Each row was made from one path, in order. Every step used is in the known rows, and no mark comes twice. Write each row's path.
Known rows
N, S, Q, R: [ 2.61,  3.80, -1.39, -1.11, -0.51,  3.76, -0.77,  1.19,  0.89, -0.42,
 -0.35,  1.73, -0.27, -1.08, -2.84, -0.09, -1.74, -0.12,  0.65,  1.12,
 -0.97,  0.64]
U, P, N, S: [ 1.80, -1.03,  3.86, -2.94, -2.21,  2.90, -1.31, -0.69,  0.18, -0.89,
  0.04,  1.80,  3.01,  2.33,  0.55, -0.65, -2.40,  2.95,  1.05, -2.94,
 -1.17,  0.43]
P, U, R, Q: [-1.20, -1.52, -5.77,  0.37,  1.44, -2.83,  3.42, -1.33, -1.05, -0.71,
 -5.16,  0.59,  0.78,  3.79,  3.07, -3.70, -5.84, -0.02, -1.22,  1.25,
 -0.35,  2.07]
R, U: [-2.13, -2.35,  2.03, -0.34,  0.53,  1.91,  3.24,  1.37, -0.51, -1.75,
 -6.16,  1.02, -0.10,  2.48,  3.58, -2.14, -4.23,  1.43,  0.10,  3.97,
 -0.04,  1.28]
P, U: [-0.28, -1.06, -3.83, -1.27,  1.38,  2.60,  2.16,  1.64,  0.11, -1.71,
 -5.90,  1.96, -0.29,  3.19,  2.83, -2.16, -2.55,  2.24,  0.31, -1.53,
 -0.04,  0.31]
P, N, S: [ 0.64, -0.32,  3.52, -3.54,  0.24,  4.04, -0.42,  2.07, -0.86, -0.87,
  0.90,  2.01,  1.02,  2.39,  0.56, -1.66, -1.84,  4.39,  0.99, -0.77,
 -1.37,  0.40]
N, S, Q, R, U: [-0.93,  3.83,  0.32, -1.10, -0.39,  3.61, -0.46,  0.86,  0.00, -0.84,
 -3.17,  1.50, -0.20, -1.27, -2.87, -0.99, -3.56, -1.78,  0.38,  4.32,
 -0.88,  1.54]
S, Q, R, U: [-1.56,  3.29,  1.07,  1.69,  1.03,  1.47,  2.10,  0.29,  0.61, -0.97,
 -4.02,  0.79, -1.48, -0.36, -1.68, -0.70, -3.88, -1.69, -0.13,  4.45,
 -1.88,  1.09]
U, P: [ 2.29, -2.60,  0.47,  0.30, -2.50,  1.10,  2.06, -0.64,  1.39, -1.46,
 -4.10,  1.27,  1.96,  2.67,  3.52, -0.25, -3.11,  1.67,  0.62, -1.43,
 -0.13,  0.69]
M, R, Q, S, N, P: [-1.40, -3.15, -1.96, -0.33, -1.19, -2.97,  4.03, -0.44, -1.57, -0.70,
  4.02,  2.05,  4.06, -2.37,  7.25, -3.34,  1.91,  3.27, -0.51, -0.36,
 -0.86,  0.60]
X, S, Q, R, U, P: [ 0.19,  1.48,  1.40,  1.49, -1.79,  0.40, -1.61, -1.60,  1.13, -0.22,
 -4.32,  1.45,  4.10, -2.07, -3.42,  0.45, -5.33, -3.17,  0.12,  2.06,
 -2.03,  1.48]
U, P, N, S, Q: [ 2.06,  0.52,  3.68, -1.34, -0.13,  3.18, -1.26, -0.32,  1.11, -0.87,
  2.40,  2.72,  1.94, -0.53, -3.98, -0.04, -1.10,  1.47,  0.44, -3.57,
 -2.83,  0.45]
R, M: [-2.27, -4.35, -0.42, -0.46, -0.17,  3.92,  3.47,  2.40, -0.57, -2.82,
 -1.93,  1.14, -0.05,  2.56,  0.81, -3.36, -4.19,  2.51,  0.05, -1.48,
  0.16, -0.89]
R, Q, S: [ 1.10, -2.88, -1.67, -1.41, -1.98, -1.04,  4.65, -0.89, -0.51, -0.44,
 -1.65,  1.82,  2.14,  2.82,  3.46, -3.28, -2.90,  3.70, -0.59,  1.16,
  0.13,  1.09]
M, R, U, P, N, S, Q: [-4.31, -2.37,  2.17, -0.07,  0.15,  2.85, -1.18,  0.54,  0.65, -1.84,
  0.99,  3.00,  1.45, -4.85, -1.82, -0.31, -1.71,  0.28, -0.30, -1.01,
 -3.94,  0.87]
X, S, N, P: [ 2.35, -0.83,  3.50, -1.63,  1.12, -0.21, -0.29,  1.59, -1.94, -0.62,
  1.87,  1.98,  5.91,  0.26,  3.28, -1.50,  0.23,  2.35,  1.14, -0.30,
 -0.47,  0.32]
M, R: [-1.72, -4.13, -3.06,  1.06, -0.04,  1.87,  2.76,  2.60,  0.93, -1.86,
 -2.30,  1.87, -0.41, -1.27,  6.35, -1.07, -1.47,  3.68,  0.09,  0.15,
 -1.23,  0.09]
U, R: [ 0.34, -1.09, -0.76,  0.92,  0.34,  0.11,  4.03, -0.11,  0.09, -1.76,
 -4.10,  0.25, -0.19,  3.70,  2.83, -0.41, -4.85,  1.98,  0.39,  2.53,
 -0.50,  1.07]
X, S, Q, R, U: [-0.97,  1.99,  1.21,  0.88,  0.98,  1.47, -0.61,  0.93,  0.06, -0.22,
 -3.20,  1.66,  2.13, -1.81, -3.25, -0.65, -4.54, -1.55,  0.12,  4.18,
 -2.04,  1.19]
U, R, Q, S, N: [-0.23, -1.72,  0.84,  0.41,  1.06, -2.97,  5.78, -3.30,  1.39, -0.54,
 -0.11,  0.36,  3.56,  1.94,  2.60, -2.60, -2.38,  2.73, -0.59,  2.36,
  0.17,  1.59]
X, S, N, P, U, R, M: [-3.64, -1.48, -2.42, -1.32,  2.04,  0.39,  0.30,  0.61, -3.41, -2.95,
  0.43,  1.18,  5.51,  0.95, -1.63, -3.40, -3.86, -0.60,  0.44, -3.17,
 -0.80, -0.57]

Which path is each row?
[-4.28, -0.83, -6.30, -0.97, -0.70,  0.82,  2.83,  0.98, -4.80, -3.70,
 -2.33,  0.64,  0.40,  3.98, -0.19, -3.15, -5.71, -0.83,  0.12, -2.40,
 -0.55, -0.51] : N, P, U, R, M
[-2.01,  4.70,  4.31, -1.37,  1.30,  3.49, -1.21,  0.62, -0.66, -0.51,
  0.66,  1.54, -0.48, -0.82, -5.08, -1.24, -3.11, -0.47,  0.41,  2.94,
 -2.93,  1.00] : P, N, S, Q, R, U
[-0.60,  0.04, -6.37, -0.80, -0.40, -4.68,  2.83, -1.10, -4.76, -0.79,
 -2.74,  0.77,  1.62,  4.19,  3.59, -3.83, -5.00, -1.13, -0.76,  1.11,
 -0.71,  2.20] : N, P, U, R, Q
[-2.46, -2.13, -6.23, -1.23, -0.06, -2.47,  3.15, -0.52, -1.90, -0.93,
  1.87,  2.66,  3.91, -2.07,  6.27, -4.27,  1.57,  2.34, -0.64, -2.55,
 -0.86,  0.46] : M, R, Q, S, N, P, U
[-1.95, -0.23, -1.47,  0.31, -1.84,  3.68,  2.08,  0.90, -0.38, -2.04,
 -2.35, -0.09, -0.47,  2.23,  0.21, -2.76, -5.37,  0.71,  0.48, -0.40,
  0.04, -0.93] : Q, R, M
[ 1.87,  0.50,  3.47, -0.58,  1.28, -0.06,  2.50,  1.06, -1.36, -1.28,
  1.13,  1.23,  2.36,  1.66,  5.29, -2.05,  0.99,  2.18,  1.03, -0.06,
 -0.08,  0.40] : S, N, P
[-5.11, -4.48, -1.60,  1.16,  0.09,  1.68,  3.04,  2.37,  0.00, -2.40,
 -4.69,  1.64, -0.38, -1.35,  5.84, -1.79, -3.17,  1.95, -0.29,  3.31,
 -0.88,  0.94] : M, R, U
[-1.11,  2.33,  5.39,  1.27, -0.41,  0.34, -2.41, -2.11,  0.32,  0.03,
 -0.66,  1.55,  4.04, -1.40, -5.54,  0.31, -4.80, -1.76,  0.31,  0.53,
 -4.35,  0.95] : X, S, Q, R, U, P, N
[-4.12, -0.47, -2.90, -0.41,  2.28,  0.72,  3.00,  0.18, -2.76, -3.61,
 -0.19,  0.38,  1.91,  2.43,  0.38, -3.65, -2.97, -0.71,  0.31, -3.06,
 -0.17, -0.64] : S, N, P, U, R, M
[ 0.03,  1.65, -2.24, -2.72,  0.00,  1.07,  3.21,  0.07, -1.42, -1.90,
 -0.58,  2.35,  3.10,  2.19,  2.93, -2.02,  1.59,  2.65,  1.16, -3.19,
  0.10, -0.42] : Q, S, N, P, U
[ 1.34,  5.03,  2.57, -1.50,  1.13,  3.67, -1.46,  0.79,  0.23, -0.13,
  3.19,  1.68, -0.32, -0.70, -4.32, -0.42, -1.69,  1.30,  0.86, -0.23,
 -3.12,  0.30] : P, N, S, Q, R
[-0.66,  1.55, -5.69, -0.80, -0.38, -1.27,  2.59,  0.22, -3.83, -2.29,
 -3.86,  1.06,  0.36,  4.29,  2.76, -1.29, -3.99, -0.26,  0.61, -0.02,
 -0.93,  1.01] : N, P, U, R
[-3.10, -3.51, -1.48,  0.76,  0.07,  2.13,  4.34,  0.64, -0.85, -3.27,
 -2.63, -0.05, -0.18,  3.36, -0.25, -2.28, -6.56,  1.24, -0.13,  0.33,
 -0.34, -0.18] : U, R, M
[-1.47,  3.44,  5.42,  2.24, -0.16,  0.63,  0.47, -2.47,  1.01, -0.68,
 -1.51,  0.71,  0.61, -0.19, -3.43,  0.06, -4.18, -1.90,  0.21,  0.75,
 -3.87,  0.95] : S, Q, R, U, P, N
[-1.20, -1.37, -6.95, -1.20, -0.70, -2.41,  4.79, -2.49, -1.09, -1.10,
 -4.67,  1.25,  1.45,  3.91,  1.42, -2.96, -5.28,  1.41, -0.94,  0.73,
 -0.05,  1.60] : P, U, R, Q, S
[-0.82,  1.83, -1.73, -0.25,  2.45, -1.33,  2.80, -0.65, -1.74, -2.10,
 -1.63,  0.68,  1.87,  2.75,  3.22, -1.80, -1.40, -0.16,  0.72, -0.79,
 -0.36,  0.75] : S, N, P, U, R
[-1.66, -4.61, -1.45,  0.58,  0.57, -1.23,  4.73, -0.48,  2.04, -0.62,
  1.63,  2.02,  3.42, -2.66,  6.25, -3.17,  1.08,  4.44, -0.86, -0.08,
 -0.47,  0.61] : M, R, Q, S, N
[ 0.12, -0.54, -2.66, -1.22,  2.54, -4.99,  0.31, -1.38, -3.52,  0.00,
 -0.04,  1.15,  6.60,  1.25,  2.45, -3.96, -3.16, -0.73, -0.52,  0.08,
 -0.53,  2.09] : X, S, N, P, U, R, Q
[ 2.61,  4.19,  3.08, -0.88, -1.82,  2.81, -2.50, -1.76,  1.21,  0.08,
  2.51,  1.60,  1.66, -0.80, -4.80,  0.74, -2.20, -0.29,  0.97, -2.48,
 -3.20,  0.29] : U, P, N, S, Q, R
[ 0.67,  1.18,  3.64, -2.20,  2.25,  4.08, -0.31,  2.32,  0.06, -0.85,
  3.25,  2.92, -0.06, -0.45, -4.01, -1.22, -0.20,  3.03,  0.42, -1.37,
 -2.94,  0.21] : P, N, S, Q
[-0.88, -3.08,  2.01,  0.45, -2.15,  0.71,  2.21, -0.78,  0.53, -1.82,
 -7.00,  0.90,  1.93,  2.61,  3.14, -1.14, -4.91, -0.11,  0.19,  1.63,
  0.06,  1.49] : R, U, P
[-0.36,  2.45,  1.30,  2.53, -1.37,  0.62,  1.14, -1.98,  1.56, -0.96,
 -4.96,  0.79,  0.59, -0.63, -2.04,  0.14, -4.57, -3.25,  0.08,  2.15,
 -1.80,  1.35] : S, Q, R, U, P
[ 0.28,  0.81, -4.50, -2.05, -0.77,  0.73,  1.50,  1.86, -3.54, -1.76,
 -3.28,  2.11,  0.60,  3.40,  3.98, -2.38, -1.93,  1.01,  0.78, -1.74,
 -0.27,  0.41] : N, P, U
[ 0.33, -2.50, -1.79,  1.13,  0.35, -3.36,  4.23, -1.33, -0.85, -0.36,
 -2.66,  0.11,  1.00,  3.58,  3.70, -2.84, -5.65,  0.89, -1.09,  3.66,
 -0.41,  2.37] : U, R, Q
[ 2.42,  2.23, -0.56,  0.73,  0.70,  1.49, -0.99,  0.95,  0.92,  0.28,
 -0.54,  1.84,  2.30, -1.60, -2.97,  0.31, -3.14,  0.09,  0.50,  1.00,
 -2.20,  0.29] : X, S, Q, R
[-4.58,  0.08, -4.10, -1.44, -0.21,  1.12,  4.61, -0.98, -2.72, -3.97,
  0.09,  0.98,  2.79,  2.48, -0.88, -2.97, -2.46,  0.95,  0.61, -3.57,
 -0.12, -1.27] : Q, S, N, P, U, R, M
[-1.36, -0.22,  5.53, -1.16, -0.02,  2.78, -1.06, -0.20,  0.15, -1.28,
 -0.31,  2.45,  1.72, -0.79, -4.53, -0.82, -2.69, -0.21,  0.07, -0.41,
 -2.91,  1.27] : R, U, P, N, S, Q
[-4.46, -3.77,  2.01, -1.05, -2.41,  2.65, -1.32,  0.16, -0.33, -1.97,
 -1.03,  2.12,  2.60, -1.96,  2.44, -1.15, -3.25,  1.87,  0.27, -0.43,
 -2.45,  1.01] : M, R, U, P, N, S
[ 0.34,  2.74,  0.59, -0.24, -2.81,  2.59, -1.41, -1.46,  1.01, -0.71,
 -3.76,  1.31,  1.63, -1.32, -3.18,  0.12, -4.57, -3.13,  0.35,  2.15,
 -0.83,  1.65] : N, S, Q, R, U, P
